Every row comes from one small tree of marks. Brackets hold a mark, then the marks that hang from it, in the order of their numbers. Every link used is in the known rows. Which tree was each row made from?
Known rows:
[K_274 [K_875 [K_957 K_793]]]: -33	8	15	-26	-8	-1	-16	-14	2	26	27	-20	19	28	-15	-10	5	16	-20	47	13	-23	-1	-12	-19	-7	10	-11	8	11	-3	8
[K_793 [K_957 [K_49 [K_274 K_134 K_875]] K_170]]: -29	48	4	-55	29	1	18	-17	-28	30	-37	17	68	35	-34	-12	7	9	-15	39	20	-49	15	3	-25	4	5	3	-24	5	-13	-6
[K_957 K_875]: -11	15	-5	-5	2	5	1	-14	-15	11	-18	-1	8	-6	-10	11	-1	3	0	9	-2	-14	9	9	-13	5	3	-12	-10	0	12	7
[K_274 [K_793 K_957]]: 3	-6	7	-23	8	2	5	8	-23	9	13	1	20	34	1	-22	20	12	3	1	10	-14	2	5	1	9	-6	12	-10	19	-13	-10
[K_134 [K_274 K_664 [K_793 K_957]]]: 18	4	22	-14	34	-10	5	7	-13	4	17	-3	-13	26	3	-35	23	5	26	-12	-14	-21	2	-8	-1	16	-11	17	-4	18	-26	-34
[K_274 K_134 [K_875 [K_957 K_49 K_170 K_793]]]: -68	43	3	-40	17	16	-5	-33	-2	25	8	-14	50	55	-21	-16	15	21	-47	61	8	-35	0	-18	-26	-6	13	-28	2	11	-7	11
[K_957 K_793]: -12	-2	3	-8	4	5	-4	-3	-4	11	17	-7	11	23	-12	-11	16	11	-10	15	6	-1	-14	0	-1	-7	6	-5	7	-3	-5	4
[K_919 [K_134 [K_274 [K_793 [K_957 K_170]] K_875]]]: -3	13	8	-46	-19	20	22	-14	-21	31	10	-4	40	52	-21	-36	27	-3	-2	17	7	-22	-8	-7	-9	-7	5	25	-39	19	0	-17
[K_274 K_134 [K_793 [K_957 K_49 K_170 K_875]]]: -43	44	-11	-43	33	23	18	-25	-43	17	-25	5	59	56	-13	-16	28	21	-24	26	3	-39	11	7	-19	14	4	-18	-26	20	-4	1
[K_793 [K_274 K_664 K_875]]: -11	17	22	-8	15	-21	5	22	-15	27	-4	-1	17	-5	-11	2	10	-4	17	15	0	-56	13	4	-14	12	0	14	-10	4	-21	-8
[K_274 K_134 K_664 K_875]: -15	23	14	-7	18	-19	12	-2	-13	2	-20	0	13	-14	1	-5	1	-6	9	5	-6	-23	3	-2	-21	3	10	-12	-5	8	-19	13
[K_274 K_134 [K_793 [K_957 K_49 K_875]]]: -33	34	-10	-28	32	6	17	-21	-44	13	-23	8	40	34	-8	-13	22	19	-21	18	3	-30	14	2	-23	14	0	-20	-14	22	-4	1
[K_170 [K_274 K_134 [K_793 K_957] K_875]]: -26	9	-3	-50	6	-16	11	9	-32	12	-1	-5	41	40	-10	-31	19	18	-14	16	32	-34	-9	5	-30	3	17	8	-29	31	-14	9
[K_170 [K_957 K_49 K_664 K_875]]: -30	46	-16	4	34	-4	27	-19	-26	33	-13	-26	19	23	7	10	3	27	-33	31	-9	-42	23	-12	2	14	-26	12	4	-13	25	-2
[K_49 K_274]: 5	1	-7	-9	7	-13	-1	8	0	3	0	10	16	-4	-10	4	-4	-3	-2	7	5	-14	10	11	-5	-3	-6	7	7	-6	-2	-2
[K_134 [K_274 K_664 [K_875 [K_957 K_793]]]]: -17	17	30	-16	19	-13	-17	-15	11	22	31	-23	-13	21	-14	-24	9	8	3	33	-11	-30	0	-25	-21	2	3	-4	13	8	-17	-16
[K_664 [K_274 K_793 K_875]]: -3	25	-15	-23	-16	-3	-6	8	-19	35	8	-10	39	26	2	-22	16	4	-20	5	9	-37	-19	15	-17	7	-7	-1	-6	6	11	23
[K_274 K_134 K_793 K_875]: -18	2	-7	-28	-16	-8	9	3	-19	1	-2	-1	29	14	6	-22	10	-3	-13	7	7	-13	-15	2	-18	-8	16	-17	0	29	-12	30
[K_875 [K_957 K_49 K_170 K_664]]: -37	40	-11	-7	39	12	6	-10	16	18	13	-19	23	40	9	4	7	17	-42	43	-23	-41	33	-30	1	11	-24	6	10	-7	9	-9
[K_274 K_664 K_793 [K_875 K_957]]: -20	12	15	-13	10	-12	-11	9	-4	23	37	-23	24	16	15	-15	14	7	-12	25	-7	-44	14	-2	-21	13	-8	-5	7	23	-16	4
[K_170 [K_957 [K_793 K_274] K_875]]: -41	9	0	-15	7	-5	4	-8	-32	28	6	-14	23	39	-20	4	12	29	-6	36	18	-46	-3	11	1	-1	-2	10	-4	1	3	-3
[K_664 [K_274 K_134 [K_793 K_957]]]: -6	22	-15	-24	19	-9	5	1	-26	-2	-13	16	27	37	7	-21	11	13	-7	-7	8	-26	-7	9	-8	8	-10	0	-12	12	-7	8
[K_793 [K_957 K_49]]: -9	25	11	-12	30	7	10	-12	-18	22	-10	4	18	23	-14	-8	12	17	-8	14	10	-17	15	-8	-5	16	-10	8	-12	-2	-5	-27
[K_134 [K_274 K_664 K_793 K_875]]: 9	9	16	-17	3	-13	1	7	-6	17	19	-16	-2	12	3	-35	19	-9	10	-2	-15	-26	-11	-6	-15	7	1	3	3	19	-17	-6
[K_49 [K_274 K_793]]: 4	-8	-15	-16	0	-10	-3	19	-9	6	24	4	32	15	2	-15	12	0	-16	4	3	-20	3	18	-6	-1	-8	4	14	9	-8	6
[K_49 K_957]: 5	0	7	-11	11	11	7	-12	-12	11	-3	0	0	3	8	-5	2	6	4	14	10	-4	13	3	-9	10	3	2	-17	3	14	-6
[K_274 K_134 K_664]: -10	15	5	10	34	-16	8	0	-4	-19	-13	7	-2	-12	11	0	2	-3	8	-7	-15	-10	8	-2	-8	4	1	-11	4	2	-20	3
[K_957 K_49 K_170 K_664 K_793]: -32	40	-10	-14	38	19	17	-6	-5	32	14	-21	41	54	-11	-15	33	21	-43	39	-12	-32	2	-18	4	2	-12	5	9	-18	6	-1
[K_875 [K_274 K_664 K_793] K_957]: -6	11	-1	-6	24	-19	-30	11	15	7	64	-21	11	14	20	-4	0	19	-24	18	-7	-31	25	-14	-20	5	-28	-4	24	10	-24	-5
[K_919 K_134]: -1	5	-7	14	-11	8	15	-6	-4	6	5	5	17	-2	-2	5	6	-4	-14	3	0	7	7	-1	-2	-7	-5	8	-13	-7	11	-1

Write each row's tree:
-8	38	8	-20	48	-20	0	-17	-25	4	-23	9	15	-6	-12	13	-12	18	10	14	3	-31	28	-6	-32	8	-9	-8	-15	-1	-23	-8 -> [K_793 [K_957 [K_875 [K_274 K_134 K_664]]]]
-49	28	15	-25	27	-13	-3	4	2	6	-8	0	30	18	-5	5	0	2	3	37	-8	-68	24	-9	-19	4	4	-1	-13	19	-29	-2 -> [K_793 [K_274 K_134 K_664 [K_875 [K_957 K_170]]]]
-12	28	-16	-13	27	-19	-7	-3	-19	-1	10	-5	24	-1	8	0	3	9	-17	9	-9	-28	12	2	-33	1	-10	-24	8	11	-22	19 -> [K_957 [K_875 [K_274 K_134 K_664 K_793]]]
-12	2	-13	-36	-9	-20	8	11	-18	4	-2	10	45	10	-3	-19	5	-5	-16	14	11	-27	-5	13	-25	-11	9	-10	8	24	-15	28 -> [K_49 [K_274 K_134 K_793 K_875]]
-15	56	-26	-14	16	-8	14	10	-20	54	5	-20	50	38	10	-21	26	12	-51	23	-8	-58	-1	-7	-16	14	-29	7	7	-7	18	18 -> [K_957 K_49 [K_664 [K_274 K_793 K_875]]]
-22	35	-26	6	35	-21	2	-3	15	-13	-10	2	-2	12	24	10	-18	10	-25	16	-23	-34	22	-27	-8	1	-26	0	16	-5	9	14 -> [K_875 [K_957 [K_664 [K_274 K_134]]]]
-18	37	-11	-44	34	19	5	-24	-17	42	9	-23	40	39	-12	1	10	30	-29	62	5	-39	20	-11	-25	-1	-9	4	-14	-18	21	7 -> [K_49 [K_957 K_170 K_664 K_793 [K_875 K_274]]]
-42	21	20	-15	27	-17	-7	-12	-3	8	15	-12	19	15	-4	-10	7	13	-12	38	-2	-32	7	-14	-27	-2	10	-22	11	14	-24	11 -> [K_274 K_134 K_664 [K_875 [K_957 K_793]]]
-18	10	5	9	37	-25	9	19	-7	-16	-15	16	2	-9	3	6	4	-4	16	-1	-12	-36	15	-1	-4	4	-2	2	1	6	-30	-6 -> [K_793 [K_274 K_134 K_664]]
-16	37	-21	-29	21	-4	6	-13	-42	9	-30	14	36	32	-3	-11	11	17	-6	3	5	-38	0	16	-22	12	-5	-10	-22	13	5	12 -> [K_664 [K_274 K_134 [K_793 [K_957 K_875]]]]
-20	8	-3	-1	20	-11	18	2	-11	18	22	-28	9	41	9	-11	10	29	-21	26	2	-21	-6	-15	19	-5	-18	24	17	-10	5	4 -> [K_170 [K_957 K_664 K_793]]
-19	42	-44	-7	23	-14	17	2	-24	5	-23	0	28	20	20	-2	9	7	-28	6	-22	-43	4	2	-16	4	-19	-11	4	2	18	35 -> [K_957 [K_664 [K_274 K_134 K_793]] K_875]
-2	9	7	-34	10	-10	26	19	-30	31	3	-13	33	33	6	-23	19	11	-5	21	2	-40	9	-12	-6	7	-8	26	-9	18	-7	5 -> [K_274 [K_793 [K_957 K_664]] K_875]
12	5	-1	16	8	-3	15	3	-2	3	33	-6	-1	10	9	-24	25	-10	-4	-12	-24	-7	1	-8	-3	0	-14	11	-1	6	-7	-18 -> [K_919 [K_134 [K_274 K_664 K_793]]]
-37	53	-27	-16	43	-11	9	-23	-14	20	-2	-12	31	22	-14	4	3	25	-55	45	-7	-28	14	-32	-30	-11	-13	-22	22	-15	0	16 -> [K_957 K_49 K_664 K_793 [K_875 [K_274 K_134]]]
-34	23	-26	-38	3	16	-3	1	-19	22	15	-21	51	48	-13	-12	30	19	-30	20	11	-43	-6	24	-22	8	8	0	-29	10	15	12 -> [K_957 [K_170 [K_274 K_793]] K_875]
-26	27	-32	-10	38	-28	30	9	-20	6	10	-9	40	40	24	-16	9	22	-49	22	-4	-43	15	-9	4	-1	-32	13	29	4	-3	10 -> [K_170 [K_957 [K_49 [K_274 K_134 K_793]] K_664]]
-19	20	28	-23	35	-28	18	13	-31	12	-32	17	21	5	-15	-3	6	2	31	15	9	-58	19	-3	-15	11	4	15	-25	17	-36	-14 -> [K_793 [K_274 K_134 K_664 K_875] K_957]
-56	19	10	-16	47	-5	-10	4	6	-5	18	0	25	42	-9	-2	17	16	-7	38	-12	-55	17	-8	-7	0	-1	-6	4	10	-34	-7 -> [K_875 [K_957 K_170 [K_793 [K_274 K_134 K_664]]]]
-35	39	1	-30	25	-10	8	2	-10	12	-10	-12	40	21	-13	-11	14	7	-8	17	8	-47	-4	7	-30	6	16	1	-30	4	-12	10 -> [K_957 [K_170 [K_274 K_134 K_664 K_875]]]
-22	39	-18	-29	29	-1	-7	-6	-17	5	9	-7	43	19	3	-1	9	12	-20	16	-11	-37	11	6	-30	0	-6	-23	-4	9	-19	19 -> [K_957 K_170 [K_875 [K_274 K_134 K_664 K_793]]]
16	-2	1	-20	23	-10	20	11	-7	1	10	-7	-16	36	11	-32	13	5	9	-2	-18	-17	6	-29	9	3	-16	30	5	16	-8	-20 -> [K_134 [K_274 [K_793 [K_957 K_664]]]]
-44	40	-11	-33	18	11	8	0	0	41	28	-33	54	56	11	-18	23	17	-55	53	-14	-60	21	-24	-13	9	-17	3	6	14	6	9 -> [K_274 K_793 [K_875 [K_957 K_49 K_170 K_664]]]
-15	15	7	-15	12	-18	11	9	-21	4	2	-6	28	6	13	-22	17	-3	-4	3	-7	-29	-5	5	-21	4	7	-15	1	23	-24	22 -> [K_274 K_134 K_664 K_793 K_875]
-6	17	2	-48	9	20	6	-19	-25	15	-7	-2	16	50	-17	-25	21	9	13	12	-5	-27	-2	2	-8	8	5	6	-27	20	-1	-18 -> [K_134 [K_274 [K_793 [K_957 K_170 K_875]]]]
-40	33	3	-32	41	8	17	-5	-21	7	-32	21	40	43	-23	-5	14	13	-4	25	8	-47	18	-9	-1	8	-1	9	-26	10	-22	-23 -> [K_793 [K_274 K_134] [K_957 K_49 K_170]]
-29	10	4	-14	9	-22	5	19	7	20	4	-12	8	11	3	10	-8	5	-9	42	-7	-60	33	-29	-8	0	-12	22	7	12	-4	-1 -> [K_793 [K_274 [K_875 [K_957 K_664]]]]
-24	17	-15	-13	21	-7	-14	3	3	16	40	-5	37	31	4	-11	13	15	-47	32	-1	-39	27	0	-16	9	-23	-7	26	12	-5	-9 -> [K_875 [K_957 [K_49 [K_274 K_793]]]]
-10	-3	6	-30	-20	-6	-15	-8	11	8	33	-19	-10	26	4	-28	1	-1	-9	20	-6	-19	-4	-21	-18	-5	3	-4	11	33	-6	-3 -> [K_134 [K_274 K_793 [K_875 K_957]]]
-17	14	-8	-7	31	-26	-24	4	13	-15	45	-11	10	10	25	-5	-6	15	-26	15	-10	-24	21	-20	-26	-3	-21	-17	26	19	-33	6 -> [K_875 [K_274 K_134 K_664 K_793] K_957]
4	1	-3	-15	-36	3	16	-7	-8	20	21	-8	15	18	-7	-30	17	-14	-13	4	-3	-3	-14	-11	-14	-14	5	8	-10	17	7	1 -> [K_919 [K_134 [K_274 K_793 K_875]]]
-29	37	-11	-17	27	3	0	-19	-25	41	-1	-1	49	23	-37	-1	21	18	-37	43	8	-36	11	14	-25	5	-3	-16	9	-14	8	-2 -> [K_957 [K_49 K_274] K_793 K_875]
-32	31	-9	-4	55	-23	-6	5	-2	-1	27	1	34	19	15	-11	14	13	-39	24	-17	-49	35	-2	-22	14	-23	-18	28	14	-25	-5 -> [K_875 [K_957 [K_49 [K_274 K_134 K_664 K_793]]]]
-41	42	-3	-24	42	10	-3	-7	-21	36	16	-26	47	44	-32	-7	37	28	-18	33	6	-54	-3	21	-25	14	7	-1	-25	-14	4	-2 -> [K_957 [K_170 [K_274 K_664]] K_793 K_875]
-17	25	-14	-20	23	-3	-14	-1	30	6	31	-20	13	26	10	13	-18	17	-32	41	-12	-33	30	-36	-6	-8	-28	13	13	-8	-1	0 -> [K_875 K_274 [K_957 K_170 K_664]]
-9	-1	-4	-31	14	-7	3	18	-23	14	26	-10	26	47	-6	-27	26	25	-12	6	25	-28	-1	9	-12	12	-1	23	-24	17	-6	-13 -> [K_170 [K_274 [K_793 K_957]]]
-27	23	-10	-33	46	4	10	6	-20	3	16	-12	40	43	15	-29	33	20	-17	16	8	-43	7	18	-26	18	6	1	-33	15	-4	3 -> [K_49 [K_957 [K_170 [K_274 K_134 K_664 K_793]]]]
-40	83	-41	-11	48	9	22	-24	-18	22	-48	1	47	31	-4	10	8	14	-40	27	-23	-56	14	-6	-16	11	-19	-12	-10	-21	27	19 -> [K_957 K_49 K_170 [K_664 [K_274 K_134]] K_875]
-13	8	23	-9	45	-2	5	10	-22	27	16	-3	15	21	-6	-12	29	16	11	30	6	-46	17	8	-9	16	-3	11	-11	-2	-13	-20 -> [K_49 [K_957 [K_793 [K_274 K_664]]]]
5	9	4	-6	-28	1	16	-19	1	18	-3	-2	-1	-3	-17	-13	0	-17	-2	6	-1	2	-6	-19	-14	-15	6	11	-16	1	11	-8 -> [K_919 [K_134 [K_274 K_875]]]
10	11	-3	-5	19	-16	-15	18	-2	11	45	-16	18	8	14	-10	10	11	-15	1	-3	-22	6	-1	-15	3	-22	0	16	2	-25	0 -> [K_875 [K_274 K_664 K_793]]
